(in the rows, 128 means zero)
Known rows, with every step that occurs
x-d: [ 94 146 120  97 176 126 143 100 144  99 165  86 191 114  87  94 113 147]
d-p-t-x: [126 145  63 126 194 153 110 109 134 203  70 156 127  87 120  74  97 145]
t-h: [119 194  95 134 160 173 128 111 129 132 154  89 123 126  90 105  93 164]
x-d-k: [103 103 140 109 148 101 173  96 149 132 141 100 190 141 108 119 132 151]
p-d-k-t-h: [153 136 153 153  82 155 180 103 116 147 169 119  69 122 117 178 192 151]
x-t-p: [ 74 143 103 137 168 134 109 119 129 156  84 151 131  95  94  70  89 170]
h-t: [117 178 115 106 161 193  97 141 142 162 119 142 129  73 100  90 128 153]
p-d-h: [155 142 139 152 111 170 144 114 142 123 138  87 145 127  85 133 141 150]
p-d: [110 129 153 114 156 171 121 113 153 104 165 106 131 115  84 141 123 131]
d-h: [146 152 109 146 128 158 135 128 135 150 105 100 167 120 104  69 103 173]
p-d-k-t: [131  79 178 124  99 140 163 118 135 150 148 146  98 103 132 149 186 138]
k-t: [114 137 132 109 152 156 122 129 131 146 137 147 126  76 134  62 128 155]
x-d-p: [ 97 121  67 128 174  92 128  89 138 148 136  67 191 151  97  57  98 135]
k-t-x: [118 148 133 152 174 145 136 125 113 156 139 180 118  80 130  87 112 163]
h-t-p-d-k: [108 104 142 169 112 154 129 122 141 159  93 163 127 124  90 166 163 126]
p-d-k-t-x: [139  96 175 167 126 128 176 114 122 156 147 181  92 108 130 177 170 145]

Rows
[126 168  76 195 114 168 114 138 125 175  54 139 162 105  90  67 121 162]	d-h-t-p
[ 95 145 121 158 142 175  99 125 134 129 116 147 128  99  67 140 141 118]	h-t-p-d
[114  96 147 109 124  97 186 100 134 145 142 126 155 105 134 103 174 154]	x-d-k-t
[ 82 133 136 144 151 144 118 109 131 129 118 133 106 106  73 133 129 147]	x-t-p-d
[ 78 111 132 161 156 146 114 109 142 100 128 126 156 136  71 124  99 125]	t-p-d
[ 99 137  62 170 198  84 139  83 125 154 144 105 184 153  95  85  82 145]	t-x-d-p
[124 122 116 203 107 144 138 112 134 115  99 106 169 148  72 117 117 141]	t-p-d-h
[123 129 131 101 173 124 189  92 143 156 100 154 161  86 114 155 159 156]	p-t-x-d-k
[123 191 112 150 185 179 110 139 126 171 122 177 121  79  98 118 111 161]	h-t-x
[ 83  74 123 158 126  72 176  93 125 142 108 146 177 123 124  89 147 147]	x-d-k-t-p
[ 94  71 130 167 121 110 148 124 121 173  78 181 144 120 142  72 123 150]	d-k-t-p
[140 173 101 184 153 113 176 100 118 128 141  99 195 135  86 113 114 173]	t-x-d-h
